Every row comes from one small tree of marks. The marks that hang from a mark follow it in brackets, in the order of their numbers. Every link used is in the known rows. Which tree was each row made from?
Known rows
q_469[q_159[q_361]]: [-0.690 -0.519  0.640  2.662  2.156 -1.625 -1.225 -0.287  0.518  1.567
  0.464  0.378  0.624 -0.010 -1.440 -0.554  1.826  3.227  1.152 -0.142
  3.431  0.248 -2.480 -0.873 -0.260  2.695 -1.421 -0.346  0.571 -0.107
 -0.572 -0.417  0.482  1.489 -0.268]
q_469[q_159[q_37 q_361[q_62] q_718]]: [-2.897 -1.682 -0.063  4.244  2.153 -3.530 -2.181 -0.272  0.977  3.344
 -2.289  0.460 -0.396  1.396 -0.316 -1.591  4.645  3.672  1.845 -2.418
  2.142 -1.038 -3.058 -1.535 -0.553  5.919 -2.579  1.316  2.387  1.462
  0.584 -0.867  0.376  1.460 -1.765]
q_763[q_185]: [-1.132  0.441 -1.055 -1.349  0.194  1.420  0.463 -0.063 -0.395 -0.396
  1.484  0.465  0.701 -0.015  0.844 -0.733 -0.931 -0.690  0.342  0.507
  0.297  0.822  1.265 -0.633  1.117 -0.105  0.118 -0.415  0.876  1.189
 -0.556  1.755 -0.939 -0.182  1.023]
q_159[q_37 q_718[q_62]]: [-1.672 -1.179 -1.230  2.409  0.012 -1.697 -0.575  0.536 -0.147  0.911
 -2.523 -0.312 -2.544  0.761  1.654 -2.728  3.611  1.500 -1.276 -2.225
 -1.141 -1.181 -1.513 -1.849  0.557  2.150 -1.232  2.117  2.466  1.469
  0.719 -1.598 -0.188 -0.615 -0.885]
q_361[q_62[q_718] q_159[q_37[q_185]]]: [-4.214 -1.706 -1.408  1.868  0.856 -2.320 -1.305  0.636  2.642  2.490
 -0.414  0.291 -0.600  1.087  0.441  0.191  2.532  0.006  0.884  0.892
 -1.336  0.296 -0.640 -0.620 -1.506  2.916 -1.066  1.724  2.929  0.914
  0.921  0.907  2.627  1.574 -1.269]
q_37[q_185]: [-0.259  0.799 -0.308 -1.791  0.209  0.579  1.341  0.048  0.578  1.084
  0.952 -0.664 -0.183 -0.727  0.561 -0.027 -0.927 -1.136  1.041  1.209
  0.407  0.587 -0.054 -0.584  0.991 -0.601  0.557  0.555  1.490 -0.290
 -0.223  1.166  0.923 -0.292  1.120]
q_159[q_37[q_185] q_361[q_62[q_536]] q_718]: [-1.778 -1.943  0.970  1.367 -0.449 -3.948 -0.113 -0.641  2.369  2.422
 -3.533 -1.491 -2.232  1.504  1.584  0.148  3.624  2.354  1.173 -1.550
 -0.366 -1.976 -1.996 -1.646 -0.615  3.600 -0.749  1.056  3.597  0.638
  1.138  0.618  1.918  0.870  0.323]
q_536[q_62[q_361]]: [ 0.439 -0.846  0.378  2.754 -2.461 -2.020 -1.807 -1.583 -0.373  2.190
 -1.261  1.107 -1.947 -0.525 -0.012  0.219  0.470  1.376 -2.556 -3.417
 -0.435 -0.566 -1.000 -1.907 -1.843  0.774 -0.555 -1.833 -0.783 -1.730
  1.305 -1.185  1.685  1.402 -1.732]
q_62[q_361 q_536 q_718]: [ 0.178 -3.358  0.509  2.696 -2.239 -3.364 -2.852 -0.133  3.227  0.767
 -2.391  0.222 -1.335  1.444  0.213 -0.811  1.991  1.892 -2.106 -1.286
 -2.545 -0.409 -0.137  0.295 -2.420  0.134  0.096 -0.818 -0.031 -0.081
  1.716 -1.971  1.778  1.052 -0.968]
q_62[q_361[q_159[q_37[q_185] q_718]] q_536]: [-1.974 -2.521  0.302  3.357 -0.615 -3.846 -0.724  0.222  3.738  2.367
 -0.662 -1.954 -2.011  1.969 -0.591 -2.685  3.054  1.685 -0.110 -2.822
 -0.995 -0.642 -1.155 -0.887 -0.612  2.663 -0.656  1.475  4.266  0.218
  1.900  0.068  3.500  1.910 -0.713]
q_536[q_62[q_361 q_718[q_159]]]: [-0.784 -3.246 -0.158  3.997 -0.928 -3.197 -4.862 -0.747  1.179  2.633
 -0.370  2.681 -1.732  2.225 -1.187 -1.555  2.917  2.053 -4.910 -2.359
 -2.325 -0.060 -2.254 -2.345 -2.653  1.831 -1.399 -1.080 -0.088 -1.542
  1.667 -2.538  1.965  3.119 -3.434]
q_361[q_159[q_37[q_185] q_718[q_62[q_536]]]]: [-2.178 -1.957  0.061  3.119 -0.088 -3.293  0.177  0.385  2.144  1.107
 -1.976 -1.881 -2.508  1.195  0.530 -1.669  3.944  1.699 -0.773 -1.613
 -1.569 -1.331 -1.311 -2.200  0.391  2.971 -0.636  2.747  4.589  0.074
  1.039 -1.579  3.208  1.055  0.197]
q_536[q_62[q_361[q_159[q_37[q_185] q_718]]]]: [-2.669 -1.211 -0.290  3.704 -0.424 -3.273 -0.388 -0.339  1.225  3.864
 -0.345 -0.460 -2.940  0.842 -0.529 -2.571  2.609  1.561 -1.647 -4.495
 -0.759 -0.828 -1.998 -3.196 -0.824  3.355 -1.511  0.506  3.822 -0.766
  1.632  0.273  3.043  2.197 -1.818]
q_763[q_185[q_37]]: [-0.894  0.979 -1.944 -2.958  0.606  1.651  1.117 -0.178 -0.326  0.433
  2.912  0.622  0.288 -0.133  2.214 -1.003 -1.145 -2.300  1.744  0.286
 -0.387  1.665  2.296  1.346  1.543 -0.738 -0.203 -0.735  1.753  2.102
 -0.932  3.582 -1.064 -0.224  0.626]
q_185[q_37]: [ 0.440  0.539 -0.655 -1.367  0.322  0.327  0.563 -0.081 -0.070  0.946
  1.277  0.436 -0.477 -0.239  1.090 -0.724 -0.165 -1.639  1.426 -0.282
 -0.328  0.788  1.172  1.667  0.690 -0.705 -0.334 -0.013  0.752  0.876
 -0.321  1.848  0.251 -0.175 -0.278]
q_361[q_62 q_159]: [-1.842 -0.887  0.193  3.190  0.375 -1.662 -1.659 -0.728  0.605  0.559
 -0.567  0.754  1.060  0.314 -1.620  2.730  1.338  0.881 -0.111 -0.331
 -0.696 -0.365 -0.783 -0.020 -2.010  2.723 -0.786  0.319 -0.396 -0.148
  0.666 -2.222  3.033  2.537 -1.887]
q_718[q_62 q_159]: [-0.287 -1.747 -0.621  2.784  0.309 -1.000 -2.945 -0.680 -0.439  0.325
  0.343  1.118 -1.004  0.636 -0.562 -0.178  2.180  0.960 -2.962 -0.003
 -0.442 -0.144 -2.553 -2.299 -0.631  1.364 -1.153  1.452  0.662 -0.357
  0.136 -3.114  2.098  1.938 -1.754]
q_536[q_62]: [ 0.302 -0.035  0.471  0.922 -1.093 -0.812 -0.216 -0.970 -1.448  1.133
 -1.353  0.920 -1.068 -0.177  0.586  0.665  0.102  0.708 -1.686 -1.835
 -0.519 -0.879 -0.397 -1.752 -0.575  0.692 -0.391 -1.078 -0.444 -1.110
  0.618 -0.284  0.420  0.503 -0.586]
q_159[q_37 q_361 q_718]: [-1.913 -1.121  0.282  1.668  1.013 -2.066  0.040  0.544  0.717  1.333
 -1.103 -0.646 -1.626  1.497  0.429 -2.667  3.701  2.498  0.270 -1.832
  0.546 -1.380 -1.831 -0.761  0.425  2.623 -2.106  0.445  2.808  0.898
  0.411  0.893 -0.416 -0.010 -0.221]
q_159[q_37[q_185] q_718[q_62[q_361]]]: [-1.945 -1.129 -1.367  2.407 -1.024 -2.464 -0.466 -0.126  1.251  3.077
 -1.226 -0.900 -4.147 -0.317  1.644 -2.641  3.143  1.116 -1.064 -2.700
 -0.784 -0.388 -2.528 -2.905  0.594  1.716 -0.901  1.684  3.626  0.284
  1.073 -1.216  1.919 -0.109 -0.755]

Which tree is each row?
[-2.457 -3.451 -0.393  3.156  0.801 -2.753 -3.053 -0.330  1.066  2.100
 -0.658  1.740 -2.619  2.632  0.205 -2.290  4.437  3.220 -3.274 -1.175
 -0.434 -1.189 -3.345 -2.532 -2.176  3.400 -3.028 -0.145  1.896 -0.594
  1.188  1.024  1.031  2.356 -2.572]	q_536[q_62[q_718[q_159[q_37 q_361]]]]
[-2.175 -3.082  0.271  1.511 -0.231 -3.114 -2.388 -1.350  2.409  2.165
 -0.978 -0.618 -1.955  1.658  0.529  0.655  2.924  1.840  0.970  0.466
  1.360 -1.307 -3.442 -1.815 -1.569  3.456 -1.372  1.646  3.002  0.123
  1.088  1.869  3.679  2.816 -1.050]	q_718[q_159[q_37[q_185] q_361[q_62[q_536]]]]
[-2.167 -3.857 -0.171  0.820  0.814 -2.782 -1.900  0.394  3.736  1.632
  0.068 -0.469 -2.122  2.945  0.611 -2.273  3.948  1.913 -0.505  1.373
 -0.017 -0.996 -2.738 -1.479 -0.919  2.166 -1.470  1.387  3.975  0.125
  0.775  2.132  2.083  1.846 -0.329]	q_62[q_536 q_718[q_159[q_37[q_185] q_361]]]
[ 0.891 -2.421  0.659  4.139 -3.201 -3.150 -2.576 -1.527  1.180  0.606
 -2.540 -0.065 -2.388 -0.531  0.756  0.856  1.857  2.334 -2.875 -2.478
 -0.926 -0.913 -1.891 -1.475 -2.110  0.507  0.160 -0.487 -0.243 -0.835
  1.356 -3.404  3.501  1.486 -1.014]	q_718[q_62[q_361 q_536]]
[-2.201 -1.370 -1.773  0.873  0.475 -0.475 -1.193 -0.156  0.509  1.363
  1.310 -0.341 -2.689  0.454  1.059 -2.351  2.196  0.008 -0.294  0.905
  0.833  0.128 -3.340 -2.780  0.454  1.617 -1.112  3.152  3.393  0.429
  0.147  0.682  2.094  1.011 -0.839]	q_718[q_62 q_159[q_37[q_185]]]
[-3.226 -2.330 -1.008  3.399 -0.741 -3.198 -1.697 -0.197  2.140  3.677
  0.010  0.757 -3.053  0.664 -0.087 -1.668  2.372  1.438 -1.955 -2.391
 -1.085  0.051 -1.686 -2.386 -1.996  2.087 -1.303 -0.109  3.045 -1.249
  1.690  0.827  3.457  2.135 -1.932]	q_536[q_62[q_361[q_159[q_37[q_185]]] q_718]]
[-3.443 -0.874 -0.733  2.096  0.931 -2.178 -0.062  0.346  1.836  2.637
 -0.761 -0.765 -0.605  0.992 -0.287 -0.756  2.832  0.383  1.215 -1.323
 -0.863 -0.246 -0.868 -1.273  0.152  3.965 -1.081  2.437  3.572  1.188
  1.009 -0.250  2.233  1.433 -1.495]	q_361[q_62 q_159[q_37[q_185] q_718]]
[-2.231 -0.282 -0.129 -0.202  1.392 -1.438  1.552  0.384  1.353  2.301
  0.008 -1.573 -1.927  0.916  0.851 -2.110  2.722  1.607  1.212 -0.874
  0.806 -1.005 -1.784 -1.592  1.391  2.206 -1.397  0.795  4.307  0.306
 -0.098  2.172 -0.015 -0.131  0.763]	q_159[q_37[q_185] q_361 q_718]
[-1.141 -1.594  0.393  4.680  0.393 -2.986 -1.831  0.204  1.475  1.601
  0.265  0.156 -0.124  1.661 -2.689 -1.080  2.507  2.234 -2.339 -3.042
 -1.402 -0.285 -0.948 -0.209 -0.988  2.671 -1.150 -0.288  1.340 -0.027
  0.963 -3.376  2.166  2.436 -2.070]	q_62[q_361[q_159[q_718]]]
[-2.163 -2.633 -0.690  3.726  0.791 -2.113 -2.560 -0.816  0.183  0.752
  0.393  0.634 -2.520  0.948 -0.010 -1.258  4.156  2.938 -1.729 -0.239
  1.880 -0.863 -4.761 -2.600 -1.010  3.083 -2.803  1.388  2.305 -0.089
  0.327 -0.456  2.422  2.412 -1.633]	q_718[q_62 q_159[q_37 q_361]]
[-2.976 -1.243 -0.605  2.753  0.612 -2.657 -0.331  0.467  2.663  2.883
  1.066 -1.100 -1.863  1.216 -0.960 -2.803  2.604  0.978  0.227 -2.496
 -0.299  0.203 -1.603 -1.010  0.186  2.768 -1.163  1.399  4.365  0.462
  1.237  0.433  2.378  1.405 -1.263]	q_62[q_361[q_159[q_37[q_185] q_718]]]
[-1.899  0.227 -0.978 -1.037  0.821 -0.471  1.659  1.169  1.293  1.826
 -0.107 -1.677 -1.582  0.892  1.302 -3.430  1.672 -0.658  1.639 -0.979
 -0.328 -0.332 -0.359 -1.166  1.885  1.259 -0.402  2.317  3.771  1.611
  0.265  2.128 -0.440 -1.128  0.565]	q_159[q_37[q_185] q_718]
[-2.432 -4.466  0.080  4.696 -1.106 -4.288 -3.141  0.437  4.085  1.002
 -1.339 -0.089 -1.685  2.125 -0.410 -2.443  3.230  2.468 -1.118 -1.904
 -1.576 -0.451 -0.938  0.446 -2.850  2.046 -1.012  0.413  1.961  0.480
  1.976 -0.202  3.050  2.104 -1.630]	q_62[q_361[q_159[q_37]] q_536 q_718]
[-2.430 -2.963  0.228  1.324 -0.643 -3.780 -1.232 -0.428  3.545  2.341
 -3.440 -0.292 -2.114  1.131  2.302  1.094  3.372  1.968  0.969  0.819
 -0.750 -1.197 -1.487 -1.127 -1.747  2.267 -0.842  0.552  2.659  0.179
  1.168  1.312  2.701  0.950  0.128]	q_159[q_37[q_185] q_361[q_62[q_536 q_718]]]
[-3.007 -3.048  0.079  2.906  0.915 -4.284 -2.369 -0.334  3.780  3.734
 -2.479 -0.097 -1.295  1.348  1.277 -0.492  3.788  3.186  2.090  0.309
  1.468 -0.573 -2.481 -1.601 -1.675  4.305 -1.364  1.614  2.768  0.848
  1.006  0.799  2.408  1.510 -0.226]	q_469[q_159[q_37[q_185] q_361[q_62[q_536 q_718]]]]
[-2.802 -2.132 -1.137  5.781 -0.818 -2.760 -2.661 -0.880  0.888  1.353
 -0.022  0.336 -2.721 -0.506 -0.343 -1.106  2.940  2.109 -2.042 -2.692
  0.632  0.200 -3.071 -1.189 -1.887  2.392 -1.735  0.812  1.821  0.090
  1.023 -1.722  4.021  1.959 -2.295]	q_718[q_62[q_361[q_159[q_37]]]]
[-2.218 -2.020  0.782  3.010  1.081 -4.383 -1.038 -0.365  2.647  3.822
 -2.974 -1.271 -1.053  1.594  0.500 -1.246  4.170  3.651  2.634 -1.645
  1.952 -1.423 -2.745 -2.220 -0.270  5.400 -1.368  1.992  3.679  0.899
  0.878  0.019  2.050  1.519 -0.152]	q_469[q_159[q_37[q_185] q_361[q_62[q_536]] q_718]]
[-3.383 -0.718 -0.145  2.521  2.285 -3.230 -1.006 -0.259  1.535  4.397
 -1.159 -0.519 -0.771  0.879  0.290 -1.230  3.852  2.657  2.732 -1.158
  2.760 -0.418 -3.110 -2.379  0.273  5.483 -1.944  1.822  3.754  1.379
  0.344  0.171  0.823  1.211 -0.669]	q_469[q_159[q_37[q_185] q_361[q_62] q_718]]
[-0.545 -2.476  2.149  5.071  0.897 -4.853 -2.618 -0.786  1.576  2.422
 -3.262  0.204  0.335  2.038 -1.082  0.430  4.284  4.652  0.380 -2.107
  0.639 -1.663 -2.133 -1.246 -1.408  5.261 -1.128  0.245  1.004  0.260
  0.878 -3.807  1.617  2.747 -1.080]	q_469[q_159[q_361[q_62[q_536]] q_718]]
[-0.129 -2.537  1.327  4.602 -1.434 -3.476 -2.252 -0.920  2.591  0.448
 -0.461 -0.275 -0.577  0.612 -2.002  0.463  1.420  2.108 -1.310 -1.955
 -0.329 -0.448 -0.846  0.534 -2.429  1.285 -0.058 -0.669  0.410 -0.721
  1.384 -1.958  4.031  3.055 -1.286]	q_62[q_361[q_159] q_536]
[-0.257 -2.091  0.067  3.137 -2.034 -2.794 -2.873 -0.623  0.806  2.308
 -1.903  1.892 -2.169  0.509  0.309 -0.532  1.866  1.875 -3.624 -2.832
 -2.521 -0.448 -0.867 -1.866 -2.439  0.810 -0.583 -1.904 -0.593 -1.474
  1.350 -1.949  1.324  1.297 -1.986]	q_536[q_62[q_361 q_718]]
[-2.011 -2.934  1.020  4.767  0.766 -4.803 -2.484 -0.395  2.018  2.785
 -3.663 -0.314 -0.673  2.274 -0.065 -1.625  5.001  4.591  1.739 -2.647
  1.488 -1.680 -2.785 -1.206 -1.209  6.221 -1.893  1.469  2.242  1.623
  1.406 -1.184  0.899  1.684 -0.930]	q_469[q_159[q_37 q_361[q_62[q_536]] q_718]]
[ 0.118 -2.026  2.157  2.593 -1.403 -3.413 -1.733 -1.703  1.139  0.653
 -3.196  0.161 -0.777  0.457  0.204  3.815  2.053  3.087 -0.240 -0.614
 -0.195 -1.827 -1.364 -0.247 -2.462  2.228 -0.526 -1.249 -0.490 -0.575
  0.875 -1.491  2.620  2.255 -0.433]	q_159[q_361[q_62[q_536]]]
[-2.343 -2.972 -1.773  2.155 -0.794 -2.637 -3.049 -0.272  2.047  3.876
  0.413  1.072 -3.351  1.653  0.507 -3.739  2.798  0.856 -2.236 -1.667
 -0.942  0.116 -2.462 -3.289 -1.581  1.876 -1.584  0.740  2.788 -0.724
  1.652  1.245  2.227  1.878 -2.541]	q_536[q_62[q_361 q_718[q_159[q_37[q_185]]]]]
[-0.201 -2.466  1.343  5.066 -0.168 -3.626 -1.430  0.023  1.171 -0.223
 -2.585 -0.419 -0.967  1.657 -1.094  0.086  3.880  3.199 -3.252 -2.313
 -2.793 -1.715 -0.944 -1.617 -0.750  2.855 -0.522  0.838  1.573 -0.781
  0.973 -5.221  3.084  2.257 -0.879]	q_361[q_159[q_718[q_62[q_536]]]]
[-1.762 -3.351  0.122  6.079 -2.105 -3.803 -2.974 -1.064  1.918  0.630
 -1.909 -0.414 -2.983  0.265 -0.181 -0.582  3.157  2.854 -2.117 -2.995
 -0.177 -1.020 -2.541 -0.969 -2.744  2.400 -0.972  0.972  1.790 -0.297
  1.862 -1.867  5.122  2.377 -1.677]	q_718[q_62[q_361[q_159[q_37]] q_536]]
[ 0.812 -1.937  1.263  2.683 -1.428 -2.863 -0.982  0.082  0.813 -0.210
 -3.792 -0.510 -1.511  1.168  0.990 -0.418  3.260  2.430 -2.724 -2.166
 -2.990 -1.717 -0.765 -2.135 -0.076  1.435  0.224  1.084  1.069 -0.344
  0.987 -4.456  0.961  0.587 -0.188]	q_159[q_718[q_62[q_536]]]
[-1.324 -3.398 -0.729  3.351 -1.941 -3.071 -3.079 -1.183  2.266  1.966
 -0.248 -0.684 -3.857  0.357  1.017 -2.172  2.694  1.225 -1.597 -1.219
  0.461 -0.300 -3.863 -2.991 -1.288  1.331 -0.696  2.445  3.161 -0.108
  1.494 -0.313  4.589  2.191 -1.412]	q_718[q_62[q_361 q_536] q_159[q_37[q_185]]]
[-1.589 -5.222 -0.356  3.451 -1.133 -3.804 -4.610  0.188  3.725  1.185
 -0.692  0.407 -2.218  3.616 -0.231 -3.902  3.707  2.036 -1.999 -1.384
 -1.396 -0.469 -2.024  0.061 -2.324  1.639 -1.308  1.248  1.751  0.904
  2.021  0.260  2.202  2.077 -2.371]	q_62[q_361 q_536 q_718[q_159[q_37]]]
[-0.388 -1.379  0.036  4.356 -1.318 -2.865 -2.195 -0.382  0.395  1.577
 -1.636  0.471 -2.246  0.338 -0.136 -1.070  3.343  2.143 -3.500 -3.168
 -2.052 -0.742 -2.215 -2.098 -0.472  1.528 -0.714  0.027  0.893 -0.147
  0.976 -5.069  1.620  0.867 -1.450]	q_159[q_718[q_62[q_361]]]
[-2.473 -1.264 -0.049  2.115 -0.168 -2.261 -1.172 -1.077  0.448  1.416
 -1.930  0.141 -1.519  0.077  0.778  1.205  2.455  1.807  0.785 -0.643
  1.404 -0.877 -2.370 -0.350 -1.796  3.081 -1.988  0.023  1.096  0.749
  0.753  1.161  1.430  1.163 -1.186]	q_159[q_37 q_361[q_62]]
[-2.839 -1.494 -0.432  4.401  1.066 -2.372 -1.027  0.530  0.716  0.746
 -1.387 -0.492 -1.707  1.140 -0.226 -2.143  4.546  2.222 -1.501 -2.253
 -1.031 -0.889 -1.868 -1.760  0.061  3.684 -1.721  2.153  3.090  0.608
  0.748 -2.531  1.518  1.218 -1.465]	q_361[q_159[q_37 q_718[q_62]]]
[-3.094 -3.795 -0.012  4.103 -0.525 -3.924 -2.829  0.355  3.149  0.638
 -3.257  0.271 -0.646  2.698  0.197  0.425  3.632  1.806 -0.253 -0.563
 -2.274 -1.159 -0.139  0.509 -3.087  3.436 -0.916  1.501  1.456  1.181
  1.959 -0.735  2.951  1.970 -1.865]	q_361[q_62[q_536 q_718] q_159[q_37]]
[-2.302 -0.924 -0.424  2.700  2.361 -1.503 -1.116 -0.088  0.507  1.878
  0.481 -0.196 -0.533  0.290 -0.160 -2.520  2.346  2.932  2.502 -0.650
  4.306  0.096 -3.011 -0.751 -0.151  3.315 -2.088  0.960  2.106  1.133
 -0.235  2.096  0.072  0.862 -0.256]	q_469[q_159[q_37 q_361]]
[ 0.545 -3.689  0.390  5.089 -2.254 -3.474 -4.602 -1.459  1.725  0.681
 -1.083  0.545 -2.334  0.843 -0.731 -0.066  2.745  2.439 -4.003 -1.926
 -0.873 -0.811 -3.237 -1.865 -2.217  1.369 -0.546  0.559  0.334 -1.031
  1.494 -3.969  4.250  3.255 -2.215]	q_718[q_62[q_361 q_536] q_159]
[-2.216 -0.748 -0.683  1.660  0.691 -2.105  0.856 -0.084  0.680  2.233
 -0.986 -1.118 -3.134  0.047  1.748 -1.475  4.219  2.300 -0.437 -1.141
  0.199 -1.124 -3.213 -3.133  0.925  2.733 -1.638  1.495  4.237 -0.025
 -0.075 -0.399  1.421 -0.046  0.284]	q_159[q_37[q_185] q_361 q_718[q_62]]
[-3.564 -0.457 -0.794  1.404  0.573 -1.330 -0.166 -0.277  1.350  2.132
  0.072 -0.432 -0.678 -0.301 -0.075  1.025  1.196 -0.465  1.954  0.348
  0.592  0.137 -0.959 -0.707 -0.759  2.890 -0.892  2.030  2.664  0.880
  0.558  1.542  3.149  1.194 -1.095]	q_361[q_62 q_159[q_37[q_185]]]
[ 0.743 -2.908  1.121  4.772 -2.647 -4.283 -2.390 -0.904  1.616  1.105
 -3.504 -0.224 -2.671  0.798  0.364 -0.599  3.701  3.101 -3.625 -3.550
 -2.684 -1.505 -1.624 -1.758 -1.205  1.520 -0.087  0.071  0.571 -0.424
  1.630 -5.367  2.624  1.452 -1.076]	q_159[q_718[q_62[q_361 q_536]]]
[-0.389 -2.940  0.797  1.963 -1.670 -3.357 -2.319 -0.239  2.329  0.300
 -3.918  0.876 -0.418  1.694  0.832  1.877  2.364  1.160 -1.140 -0.065
 -3.341 -0.997  0.536  0.014 -2.314  1.496  0.247  0.107 -0.610  0.046
  1.417 -2.317  1.219  1.078 -0.987]	q_361[q_62[q_536 q_718]]
